What can hang from each mark
Y: L
A: J
G: R
D: E N
N: D J
F: R
S: J
R: A F G L
L: R Y
E: D
J: A S

Every row comes from one small tree of marks. The marks that hang from a mark follow it in brackets, in alphabetical order. Every link used is in the known rows. Which tree was each row made from?
Known rows
R{A{J{S}} F G L{Y}}: .38,.45,.05,-.23,.79,.23,.05,-.15,-.14,-.43,-.03,-.19,-.35,.01,.38,.24,.26,.20,.04,-.44,.30,.53,.24,.18,-.16,.37,-.16,.02,.49,-.12,.16
D{E}: .05,.02,.01,.06,.20,.07,-.13,-.06,-.03,.01,.00,-.11,.04,.04,.10,.27,.00,.04,-.02,-.08,-.02,.04,.07,-.02,-.01,.06,-.05,.17,-.07,-.03,.04
A{J}: -.01,.09,.10,.02,.13,-.10,.03,-.01,.06,.00,-.04,-.04,.05,-.04,-.05,.24,-.06,.00,.10,.04,-.02,.09,.07,-.03,-.08,-.11,-.03,.05,-.11,-.02,.02
Y{L{R{F G}}}: .00,.16,.03,-.56,.18,-.10,-.18,-.06,-.07,-.11,-.02,.04,-.12,.12,.23,.36,.23,.10,-.28,.07,.24,.36,.19,.12,-.01,.01,-.09,.03,.30,-.22,.11
R{A F G L{Y}}: .26,.19,.01,-.28,.53,.23,-.16,-.17,-.21,-.36,.04,-.09,-.27,.09,.47,-.02,.41,.12,-.05,-.28,.27,.31,.26,.24,-.05,.34,-.20,-.03,.71,-.10,.16
N{D J}: .02,.11,.09,-.27,-.14,.06,.10,.05,.05,.05,-.06,.07,-.02,.04,-.35,.01,-.17,.04,.10,.20,.11,-.01,.06,.03,.14,-.15,.09,-.03,-.09,.03,.05
Y{L{R{A{J} F G}}}: .08,.41,.15,-.58,.50,-.13,-.16,-.10,-.02,-.20,-.06,-.08,-.15,.07,.16,.69,.29,.06,-.10,.02,.34,.57,.25,.14,-.06,-.01,-.20,.06,.39,-.20,.17
D{E N{J{A}}}: .21,.27,.06,.24,.24,.15,-.37,-.03,-.20,.00,-.03,-.31,.02,.11,-.05,.18,.03,.07,.14,-.37,-.06,.22,.01,.08,.05,.03,-.03,.23,-.18,-.03,.03
L{R{A F G} Y}: .05,.26,.05,-.41,.37,.09,-.26,-.09,-.16,-.22,-.01,-.05,-.17,.08,.15,.11,.47,.10,.05,-.08,.26,.34,.15,.20,-.05,.17,-.22,-.06,.75,-.19,.10
E{D{N}}: .03,.10,.05,.07,.17,.08,-.07,-.05,-.17,-.09,-.02,.00,.06,.00,-.23,.04,-.07,.08,.18,-.03,-.16,-.13,-.01,-.09,.09,.14,.03,.38,-.25,-.12,.01
R{A G L}: .30,.19,.01,-.13,.49,.13,.11,-.02,-.12,-.21,.02,-.14,-.32,.02,.28,.15,.23,.05,-.11,-.28,.30,.28,.15,.09,.05,.19,-.08,.09,.40,.07,.04
F{R{A G L{Y}}}: .22,.01,.03,-.36,.60,.11,-.14,-.13,-.13,-.18,-.01,-.18,-.28,.01,.17,-.13,.45,.12,-.08,-.10,.17,.22,.32,.12,-.06,.32,-.10,-.10,.72,-.08,.02
J{A S}: .20,.26,-.11,.12,.13,.12,.25,.09,-.09,-.06,.00,-.26,-.20,-.05,-.03,-.12,-.01,.01,-.04,-.52,.03,.20,-.17,.02,-.15,.22,.08,-.05,-.18,.09,.02
F{R}: -.04,-.11,-.01,-.09,.12,-.04,-.02,-.02,.00,.08,-.04,-.03,-.01,-.02,.00,.01,.04,.06,-.05,.23,-.06,.01,.08,-.01,-.07,.10,.03,-.15,.14,-.14,-.05
N{D}: .03,-.07,.00,-.18,-.01,.07,.14,-.01,.01,.00,-.03,.14,-.02,.00,-.26,.07,-.11,-.02,.05,.10,.04,-.10,.03,-.03,.02,.04,.02,.08,-.14,.09,.06
G{R{A{J}}}: .16,.21,.14,-.25,.55,.03,.06,.00,.09,-.10,.00,-.16,.00,-.08,-.35,.26,.02,-.07,.13,-.11,.05,.27,.09,.08,.02,-.05,-.02,.02,.07,.04,.09
G{R{A F L{Y}}}: .26,.05,.05,-.45,.68,.26,-.27,-.19,-.15,-.34,.08,-.06,-.13,.01,.03,-.20,.24,.05,.01,-.24,.12,.23,.22,.28,.02,.30,-.15,-.10,.51,-.09,.19
Y{L}: .06,.00,.03,-.30,-.03,-.09,-.15,-.07,.07,-.01,.00,-.01,.01,.04,-.13,.10,.05,-.02,-.18,.03,.03,.06,.12,.01,.02,-.03,.00,.07,-.08,-.02,.06
R{A{J} F G L{Y}}: .25,.27,.10,-.26,.67,.14,-.12,-.19,-.15,-.36,-.01,-.14,-.22,.05,.46,.19,.35,.13,.06,-.23,.26,.41,.32,.21,-.13,.23,-.24,.03,.59,-.10,.16
G{R{A{J{S}} F}}: .25,.44,.06,-.26,.74,.16,.19,-.03,.04,-.27,-.03,-.18,-.13,-.07,-.10,.38,-.07,.06,.11,-.24,.13,.46,.02,.17,-.10,.21,-.02,-.10,.10,-.11,.17
S{J}: .16,-.05,.12,.13,.11,-.04,-.05,-.07,.04,.04,.04,.10,.00,-.06,.08,.03,-.05,.06,.07,-.03,.03,.13,-.03,.11,-.14,.03,.05,.07,.08,-.17,-.05
L{R{F G} Y}: -.06,.08,.03,-.34,.17,.02,-.26,-.08,-.15,-.15,-.01,.06,-.10,.09,.22,.03,.35,.14,-.02,-.02,.13,.23,.16,.15,-.07,.06,-.15,-.04,.55,-.22,.06
F{R{A{J} G L}}: .19,.17,.10,-.21,.75,.01,.09,-.07,-.07,-.14,-.06,-.20,-.27,-.05,.26,.38,.19,.11,-.06,-.03,.23,.39,.31,.04,-.09,.19,-.07,-.02,.45,-.08,.02

Which tree is each row?
.33,.29,.07,-.30,.85,.12,.10,-.11,-.07,-.26,-.07,-.28,-.36,-.08,.07,.13,.30,.20,-.02,-.26,.20,.43,.29,.07,-.18,.37,-.05,-.05,.51,-.11,.03
F{R{A{J{S}} G L{Y}}}
.23,.11,.15,-.46,.80,.18,-.26,-.21,-.09,-.33,.04,-.09,-.08,-.02,.00,.04,.17,.06,.11,-.21,.10,.34,.29,.24,-.07,.18,-.18,-.04,.42,-.09,.21
G{R{A{J} F L{Y}}}
.11,.17,.00,-.21,.39,.02,.13,.01,-.04,-.05,-.04,-.18,-.21,.01,.15,.24,.27,.05,-.07,.04,.19,.26,.15,.07,-.05,.20,-.02,-.12,.54,-.08,-.01
F{R{A G}}
.11,.47,.11,-.54,.56,-.03,-.16,-.11,.02,-.22,-.08,-.11,-.17,-.02,-.09,.59,.08,.10,-.03,-.04,.27,.53,.10,.10,-.08,.15,-.13,-.03,.07,-.22,.17
Y{L{R{A{J{S}} F}}}
.15,.06,-.03,-.14,.36,.12,.06,-.08,-.19,-.24,.02,.00,-.23,.08,.66,.16,.13,.15,-.19,-.17,.22,.26,.17,.14,-.07,.21,-.07,.02,.36,-.13,.09
R{F G L}
.11,.31,.09,.10,.07,.10,-.04,.06,-.23,-.05,-.02,-.25,-.01,.02,-.28,-.17,-.06,.08,.24,-.26,-.11,.06,-.04,.00,.09,.02,.09,.27,-.27,-.07,.05
E{D{N{J{A}}}}
-.04,.18,.03,-.26,.32,.06,-.24,-.07,-.11,-.14,-.01,.04,-.11,.02,.15,.23,.15,.05,.08,.08,.22,.28,.01,.15,-.01,.14,-.19,-.13,.39,-.18,.10
L{R{A F}}
.09,.38,.13,-.31,.49,.03,-.16,-.05,.01,-.14,-.07,-.16,-.14,-.10,-.39,.12,.20,.07,.23,-.18,.12,.34,.05,.00,-.06,.10,-.13,.02,.19,-.08,.05
L{R{A{J{S}}} Y}
.28,.37,-.01,-.07,.21,.25,.21,.07,-.06,-.02,-.07,-.28,-.19,.03,-.33,.17,-.15,.08,.07,-.41,.11,.26,-.04,.03,-.03,.11,.12,.10,-.33,.07,.12
N{D{E} J{A S}}
.20,.61,.09,-.58,.61,-.04,.01,-.06,-.01,-.26,-.09,-.17,-.28,.03,.09,.73,.20,.13,-.12,-.18,.36,.67,.18,.12,-.08,.14,-.10,.05,.28,-.22,.16
Y{L{R{A{J{S}} F G}}}
.25,.08,.03,-.37,.69,.25,-.09,-.11,-.11,-.28,.07,-.08,-.19,.00,.18,.06,.07,.04,-.05,-.22,.18,.30,.13,.24,.04,.27,-.10,-.10,.35,-.07,.18
G{R{A F L}}
.23,.15,.08,-.27,.79,.12,-.06,-.16,-.03,-.20,-.06,-.22,-.24,-.12,-.10,.01,.16,.17,.07,-.16,.08,.29,.23,.05,-.16,.36,-.07,-.13,.31,-.11,.04
F{R{A{J{S}} L{Y}}}
.20,.09,.11,-.35,.72,.04,-.09,-.15,-.08,-.19,-.05,-.21,-.23,-.03,.14,.10,.38,.13,.02,-.05,.15,.32,.38,.08,-.11,.21,-.13,-.03,.63,-.10,.02
F{R{A{J} G L{Y}}}
.22,.08,.00,-.26,.61,.09,.08,-.05,-.11,-.15,-.01,-.17,-.32,-.01,.31,.15,.27,.11,-.18,-.06,.25,.29,.23,.08,-.02,.31,-.05,-.08,.57,-.07,.00
F{R{A G L}}
.14,.30,.03,-.25,-.02,.15,.29,.08,.06,-.01,-.09,-.02,-.13,-.01,-.43,.04,-.24,.11,.06,-.02,.14,.11,-.03,.01,.12,.00,.17,-.03,-.21,.02,.05
N{D J{S}}
.13,.19,.11,.09,.24,.12,-.42,-.08,-.09,.02,-.06,-.15,.10,.10,-.09,.33,-.04,.12,.13,-.04,-.06,.12,.10,.05,.16,-.04,-.03,.28,-.11,-.12,.00
D{E N{J}}
.13,-.02,.13,-.29,.66,.02,-.26,-.20,-.05,-.14,-.04,-.15,-.10,-.08,-.04,.01,.23,.09,.10,.04,.06,.18,.31,.08,-.12,.23,-.15,-.11,.44,-.11,.04
F{R{A{J} L{Y}}}
.04,.38,.12,-.28,.54,.00,-.02,-.03,-.09,-.18,-.05,-.08,-.17,.03,.25,.61,.22,.09,.08,.01,.30,.51,.14,.12,-.11,.03,-.20,.00,.47,-.19,.10
L{R{A{J} F G}}
.05,.32,.02,-.29,.39,.07,-.05,-.01,-.15,-.18,-.02,-.03,-.23,.07,.31,.38,.31,.09,-.01,-.05,.32,.41,.08,.15,-.03,.14,-.17,-.06,.57,-.16,.09
L{R{A F G}}
-.03,.14,.06,-.38,.28,.10,-.44,-.15,-.12,-.18,.00,.02,-.05,.04,.00,-.03,.34,.06,.14,.04,.16,.22,.10,.19,-.04,.19,-.26,-.11,.55,-.19,.12
L{R{A F} Y}
.10,.33,.04,-.62,.37,-.03,-.21,-.08,-.08,-.20,-.02,-.05,-.20,.11,.17,.47,.35,.06,-.20,-.01,.35,.47,.20,.16,.02,.10,-.17,.02,.50,-.19,.15
Y{L{R{A F G}}}
-.05,.15,-.01,-.24,.19,.00,-.04,.00,-.15,-.11,-.02,.07,-.14,.06,.36,.28,.18,.13,-.09,.02,.20,.31,.08,.10,-.05,.04,-.08,-.04,.40,-.21,.05
L{R{F G}}
.17,.17,.05,-.08,.08,.16,.03,.04,-.07,.05,-.04,-.19,-.06,.07,-.23,.16,-.08,.01,.09,-.20,.07,.15,.06,.06,.01,-.05,.05,.12,-.21,.11,.12
N{D{E} J{A}}
.29,.16,.04,-.25,.47,.16,-.11,-.10,-.14,-.25,.03,-.14,-.27,.03,.16,-.12,.43,.05,-.06,-.32,.23,.21,.25,.13,.03,.23,-.14,.07,.57,.06,.06
R{A G L{Y}}
.28,.30,.10,-.11,.62,.04,.15,-.04,-.06,-.21,-.02,-.18,-.27,-.02,.27,.36,.18,.06,-.02,-.25,.27,.38,.23,.06,-.03,.06,-.11,.15,.31,.07,.05
R{A{J} G L}
.14,.46,.09,.05,.17,.14,.08,.02,-.12,-.11,-.09,-.16,-.04,-.02,-.38,.01,-.21,.20,.23,-.15,-.08,.08,-.04,-.06,.18,.10,.17,.28,-.33,-.18,.01
E{D{N{J{S}}}}
.26,.32,.08,-.15,.70,.11,.10,-.11,-.15,-.32,-.02,-.11,-.26,.04,.57,.46,.17,.11,.00,-.16,.33,.48,.24,.16,-.11,.18,-.18,.04,.44,-.10,.15
R{A{J} F G L}
-.04,.08,.05,-.33,.10,-.03,-.21,.00,-.09,-.04,-.01,.01,-.08,.03,-.07,-.09,.36,.07,-.02,-.10,.06,.15,.13,.02,.02,-.04,-.09,.05,.42,-.09,-.03
L{R{G} Y}
.07,.10,.10,-.19,.05,.12,-.02,-.02,.02,.06,-.07,-.03,.02,.07,-.25,.27,-.15,.07,.08,.11,.07,.04,.14,.02,.12,-.10,.05,.16,-.17,.01,.09
N{D{E} J}
.04,-.28,.02,-.27,.31,.05,-.29,-.17,-.10,-.06,-.01,-.03,-.08,-.03,.03,-.31,.20,.13,-.10,.05,-.06,-.02,.26,.05,-.07,.22,-.05,-.15,.34,-.14,-.02
F{R{L{Y}}}
